Each row was made from one small tree. The marks that hang from a mark follow it in brackets, in alphabetical order. Every link used is in the known rows. Write each row's tree.
Known rows:
fadeg[tole[geku mamem piga]]: [ 3.72 -2.59  0.85 -1.14 -1.51 -0.62  0.80 -0.98  1.39 -2.25  1.60  0.44
 -0.02  0.52  3.01  1.77  4.08  1.96  1.91 -3.30 -4.05]
mamem[tole[geku]]: [ 3.55 -1.12  0.33 -1.36 -2.18  0.71 -2.05 -0.79  0.44 -2.40  1.27  0.41
 -0.14  0.14  3.49  3.65  1.62 -0.41  3.29 -1.72 -6.52]
kuze[geku maduf[katum tole[piga]]]: [ 0.08 -0.94 -1.03 -1.05  1.18 -0.26 -2.53 -2.13 -1.20 -1.57  3.21  2.60
 -1.02  1.26  0.63 -5.51  1.63  7.83 -8.17 -1.12 -4.87]
geku[kuze tole]: [ 1.28  2.79 -0.01  0.53 -1.17  1.67 -2.36 -0.59 -3.59 -1.28  2.33  2.36
 -1.97  0.18 -0.67  1.28  0.05  0.53  0.42  0.11 -0.42]
geku[tole[fadeg piga]]: [ 0.93  3.69  0.96 -1.86 -0.98 -1.40 -2.20 -0.55 -2.13 -0.34  1.60  2.32
 -0.81 -0.31  0.75 -0.84  2.32 -0.32 -1.39  0.11 -0.81]
mamem[tole[fadeg geku]]: [ 2.73 -0.21  0.99 -2.60 -2.50 -0.91 -3.33  0.04  3.16 -1.66  0.79 -0.37
 -0.05 -0.53  3.55  2.46  2.21 -1.35  4.32 -1.45 -4.39]
piga[tole[fadeg geku[kuze] mamem]]: [ 1.75  0.55  0.68 -2.90 -1.33 -0.34 -1.53  1.10  3.42 -2.07  1.83 -1.89
 -1.14 -0.78  1.25  0.05  3.24  1.00  3.89 -2.04  2.49]
mamem[tole]: [ 3.50 -0.52  0.91 -0.27 -1.98  1.03 -3.64 -0.62  1.02 -2.81  1.31  1.21
 -1.04  1.21  2.95  2.53 -0.48 -0.29  0.59 -0.49 -4.94]
mamem[tole[fadeg geku[kuze[maduf]] piga]]: [ 0.16 -3.01  1.59 -1.96 -0.55  0.13 -1.00 -0.54  6.56  0.24  1.61 -3.91
 -1.61 -1.93  3.02 -1.38  1.93 -0.64 -0.48 -3.35 -1.90]
maduf[katum kuze[geku]]: [ 2.67 -4.61 -0.04  0.26 -0.36  1.42 -3.25 -1.91  1.62 -3.47  2.31  3.60
 -2.25  1.73  1.58  0.30  3.10  2.46 -1.31 -2.14 -1.41]
geku[kuze]: [ 2.35 -0.97  1.17  1.27 -2.71  1.17 -0.90 -0.31  1.37 -2.50  2.44 -0.03
 -2.15  0.25  1.82  1.68  0.27 -0.16 -0.04 -0.98 -0.67]
piga[tole[fadeg geku[kuze[maduf]]]]: [ 0.61  0.85  0.53 -1.86 -2.11  1.15  0.17 -0.10  1.77 -1.32  2.09 -3.17
 -2.39 -0.90  1.77 -2.68  1.35  2.35  0.56 -1.95  0.18]
piga[tole[fadeg geku]]: [ 2.68  2.54  0.64 -2.77 -2.81 -0.72  0.31  0.27 -1.15 -2.64  1.53 -0.02
 -0.50 -0.06  2.72  0.42  3.19  1.11  2.63 -0.89 -2.08]
mamem[tole[fadeg]]: [ 2.69  0.60  1.51 -1.59 -2.27 -0.48 -5.19  0.22  3.91 -2.05  0.84  0.29
 -0.92  0.49  3.04  1.46  0.08 -1.03  1.58 -0.15 -2.97]
fadeg[tole[geku[kuze[maduf]] mamem piga]]: [ 1.65 -4.48  0.75 -0.18 -0.70  1.27  0.68 -1.18  4.38 -0.89  2.04 -2.56
 -1.96 -0.31  2.00 -1.38  2.44  2.95 -0.30 -4.35 -1.89]
maduf[kuze[geku]]: [ 2.78 -4.40  0.32  1.35 -1.02  1.94 -2.55 -1.82  0.94 -3.18  1.82  2.62
 -2.37  1.01  1.97  1.48  2.37  0.50 -0.55 -2.35 -2.25]
maduf[kuze tole[fadeg geku piga]]: [ 1.15 -0.28  1.16 -2.05  0.92 -1.36  0.25 -2.11  2.99 -1.93  1.43  4.11
  0.67 -0.76  0.24 -1.45  6.17  0.80  1.33 -3.32 -0.72]
tole[fadeg geku[kuze] mamem piga]: [ 1.18 -2.73  1.63 -2.22 -1.14 -1.99 -1.02  0.46  6.66 -0.63  1.95 -2.63
 -0.74 -1.89  2.31  0.17  4.82 -1.48  1.94 -3.54  1.53]
maduf[kuze tole[fadeg geku mamem piga]]: [ 1.33 -1.55  0.72 -3.03  1.60 -1.60 -2.38 -1.64  5.54 -1.87  1.22  4.06
  0.93 -0.76 -0.37 -2.09  6.41  1.10  2.40 -3.99  0.66]
piga[tole[mamem]]: [ 3.49  0.98  0.15 -1.48 -1.55  0.86 -2.45  0.03 -0.55 -3.59  1.86  1.13
 -1.36  1.62  1.51  0.14  0.89  2.68  0.30 -0.60 -0.97]
mamem[tole[fadeg geku piga]]: [ 2.28 -1.16  1.71 -2.80 -1.28 -1.70 -1.11 -0.39  3.80 -1.02  1.12 -0.91
  0.21 -1.03  3.90  1.79  3.59 -1.92  1.35 -2.30 -3.99]
mamem[tole[geku[kuze]]]: [ 2.61 -1.80  0.80 -0.43 -1.40  1.44 -1.49 -0.39  2.46 -1.99  1.86 -0.84
 -0.95 -0.55  2.56  4.03  1.35 -1.11  3.11 -2.29 -3.63]

Write each row's tree:
[ 1.05 -2.42 -0.09 -0.52  2.78  0.06 -1.32 -2.82  0.18 -2.97  2.78  6.02
 -0.43  1.50 -0.35 -2.26  4.39  4.88 -5.01 -2.33 -1.48] -> maduf[katum kuze[geku] tole[piga]]
[ 3.10 -1.04  1.01  1.00 -2.80  1.35  1.99 -0.62  0.24 -2.50  2.02 -0.21
 -1.32  0.33  2.22  3.11  2.09  1.71  3.45 -2.34 -2.90] -> fadeg[tole[geku[kuze]]]
[ 1.63  0.68  0.44 -1.82 -0.17 -0.49 -2.26 -1.74  2.38 -2.63  1.09  4.50
  0.39 -0.18 -0.37 -0.91  4.67  1.39  4.13 -2.49 -1.16] -> maduf[kuze tole[fadeg geku]]
[ 1.80  3.33 -0.32 -2.61 -1.40 -0.86 -7.28  0.39 -0.04 -0.89  1.02  2.69
 -0.89  0.25 -0.42 -0.73  1.05  0.81  2.52  0.30  0.13] -> geku[tole[fadeg mamem]]
[ 1.71 -0.63  0.00 -2.78  0.58 -0.80 -4.74 -1.29  5.15 -2.51  0.90  4.52
  0.72 -0.20 -0.81 -1.54  4.95  1.80  5.36 -3.11  0.29] -> maduf[kuze tole[fadeg geku mamem]]
[ 2.07 -0.50  2.25 -1.90 -1.10 -1.41 -2.46 -0.17  4.22 -1.33  1.13 -0.21
 -0.63  0.02  3.43  0.77  1.36 -1.77 -1.36 -1.05 -2.51] -> mamem[tole[fadeg piga]]
[ 1.33 -0.18 -1.01 -1.33  0.94 -0.11 -4.47 -0.82 -3.25 -0.73  2.17  2.27
 -1.10  0.13  0.27  0.14  2.44  2.18 -3.05 -1.17 -2.64] -> kuze[geku[tole[mamem piga]]]
[ 3.53 -1.13  1.34  0.00 -2.27 -0.24  3.24 -1.46 -1.17 -2.33  1.75  0.71
 -0.29  0.60  3.65  2.50  3.77  1.28  0.48 -2.70 -5.46] -> fadeg[tole[geku piga]]
[ 1.17 -2.20  0.23  0.32 -2.03  1.60 -2.54 -0.87  2.91 -1.89  2.93 -0.72
 -3.31  0.97  1.51 -2.90 -0.50  3.50 -2.60 -1.23 -0.68] -> geku[kuze[maduf[katum]]]
[ 2.88  1.37  0.20 -3.68 -2.00 -1.01 -2.36  0.77  1.43 -2.59  1.25 -0.41
 -0.37 -0.07  2.04 -0.14  3.51  1.60  3.95 -1.55 -0.62] -> piga[tole[fadeg geku mamem]]
[ 3.22 -2.38  0.58 -0.01 -1.97  0.97 -0.84 -0.23  2.72 -2.34  1.74 -0.43
 -1.15  0.31  1.70  2.60  2.39  1.96  4.48 -3.01 -1.57] -> fadeg[tole[geku[kuze] mamem]]
[ 1.66 -3.06 -0.95 -0.22 -1.82  0.99 -4.30 -1.11  0.01 -2.04  2.70  0.17
 -2.79  1.55  2.62 -2.97  0.21  5.35 -4.57 -0.92 -4.81] -> kuze[geku maduf[katum]]
[-0.93  0.53  0.34 -2.11  0.52  0.08 -5.01 -0.22  3.53  1.09  1.89 -0.90
 -2.48 -1.24 -0.92 -4.37  0.78  1.20 -2.15 -1.54  2.65] -> geku[kuze[maduf] tole[fadeg mamem piga]]
[ 0.59 -2.61  0.41 -1.68  2.69 -1.23 -4.66 -1.41  5.13 -1.89  1.55  3.66
 -0.29  0.05 -0.60 -2.89  4.72  2.59 -1.98 -2.98  1.11] -> maduf[kuze[geku] tole[fadeg mamem piga]]
[-0.73  0.76 -0.85 -2.65  0.44 -0.83 -4.44 -1.13 -1.66  0.54  2.29  1.25
 -2.12  0.17  0.44 -5.14  1.77  4.39 -5.87 -0.41 -1.98] -> kuze[geku[tole[fadeg piga]] maduf[katum]]
[ 1.24 -3.29  0.81 -0.09 -0.92  0.98  2.91 -1.79  2.32 -1.21  2.85 -1.24
 -2.10  0.49  2.36 -2.10  2.59  4.54 -2.16 -3.43 -2.49] -> fadeg[tole[geku[kuze[maduf[katum]]] piga]]
[ 2.61 -0.34  0.00 -1.74 -1.03  1.21 -0.18  0.27  0.73 -2.81  2.35 -0.93
 -1.25 -0.18  1.27  1.32  2.68  1.79  2.76 -2.35  0.22] -> piga[tole[geku[kuze] mamem]]
[ 4.20 -1.84  0.09 -0.74 -2.58  0.25 -1.81 -0.49  0.62 -2.89  1.19  0.98
 -0.35  1.06  2.56  2.39  2.64  2.61  4.59 -2.43 -4.51] -> fadeg[tole[geku mamem]]
[ 0.30 -1.84  0.38 -2.00 -2.38 -0.19 -2.22 -0.24  5.09 -0.86  2.36 -2.29
 -2.22 -0.69  2.12 -3.00  2.08  2.66  1.01 -2.17 -0.24] -> tole[fadeg geku[kuze[maduf[katum]]]]
[ 0.33  1.15 -0.34 -3.54  0.28 -2.06 -4.71  0.49  4.80 -1.70  2.31  2.03
  0.57 -0.27 -0.86 -2.14  3.92  4.18  3.41 -1.75  1.66] -> maduf[katum tole[fadeg geku[kuze] mamem]]
[ 0.16 -2.52  1.43 -1.18 -1.87 -0.36  0.71 -0.60  4.99  0.08  2.21 -3.75
 -2.10 -2.03  2.87 -2.61  3.04  0.05 -1.29 -3.35 -0.64] -> tole[fadeg geku[kuze[maduf]] piga]
[-0.81  0.21 -0.45 -2.37  0.92 -1.70 -3.67 -1.18  1.33 -0.76  2.68  1.63
 -0.89  0.60  0.73 -6.72  2.12  6.98 -7.09 -0.84 -2.73] -> kuze[geku maduf[katum tole[fadeg piga]]]
[ 0.82 -3.52  0.82  0.14 -1.58  1.18  2.05 -1.43  2.55 -0.63  2.72 -2.73
 -2.22 -1.37  2.83 -1.34  2.70  0.80 -2.20 -3.65 -2.66] -> tole[geku[kuze[maduf]] piga]
[ 2.71 -3.21  1.29 -0.29 -0.85  0.12  1.68 -0.72  3.61 -1.77  2.04 -1.06
 -0.92 -0.20  2.10  1.93  3.81  1.31  1.66 -3.87 -1.10] -> fadeg[tole[geku[kuze] mamem piga]]
[ 0.51 -0.62  0.49 -1.08  1.33  0.04 -2.89 -1.80 -0.78 -0.63  1.46  3.29
 -1.75 -0.39 -0.18 -0.81  3.95 -0.07 -1.91 -1.88  0.55] -> maduf[kuze[geku[tole[fadeg piga]]]]
[ 1.40 -0.22  0.18 -2.78  1.31 -1.02 -6.80 -1.11  6.06 -3.09  1.44  6.02
 -0.01  1.54 -1.69 -3.59  3.51  3.69  1.92 -1.58  2.67] -> maduf[katum kuze tole[fadeg mamem]]
[-0.70  1.33 -0.80 -2.86 -0.02  0.28 -7.78  0.21  3.35  0.13  2.10  0.82
 -2.66  0.05 -1.76 -4.85  0.04  3.66  0.06 -0.47  3.24] -> geku[kuze[maduf[katum]] tole[fadeg mamem]]
[-0.16  1.07 -0.05 -3.74  0.08 -2.20 -1.39 -1.44  1.85 -0.75  2.37  1.67
  0.30 -0.13  0.91 -5.87  3.97  5.55 -2.58 -1.90 -3.25] -> kuze[maduf[katum tole[fadeg geku piga]]]
[ 0.16 -0.01 -0.27 -3.55  0.22 -1.91 -3.52 -0.95  4.08 -0.44  1.67  0.58
  0.38 -1.02  0.56 -5.31  3.63  3.99 -0.78 -2.76 -2.51] -> kuze[maduf[tole[fadeg geku mamem piga]]]
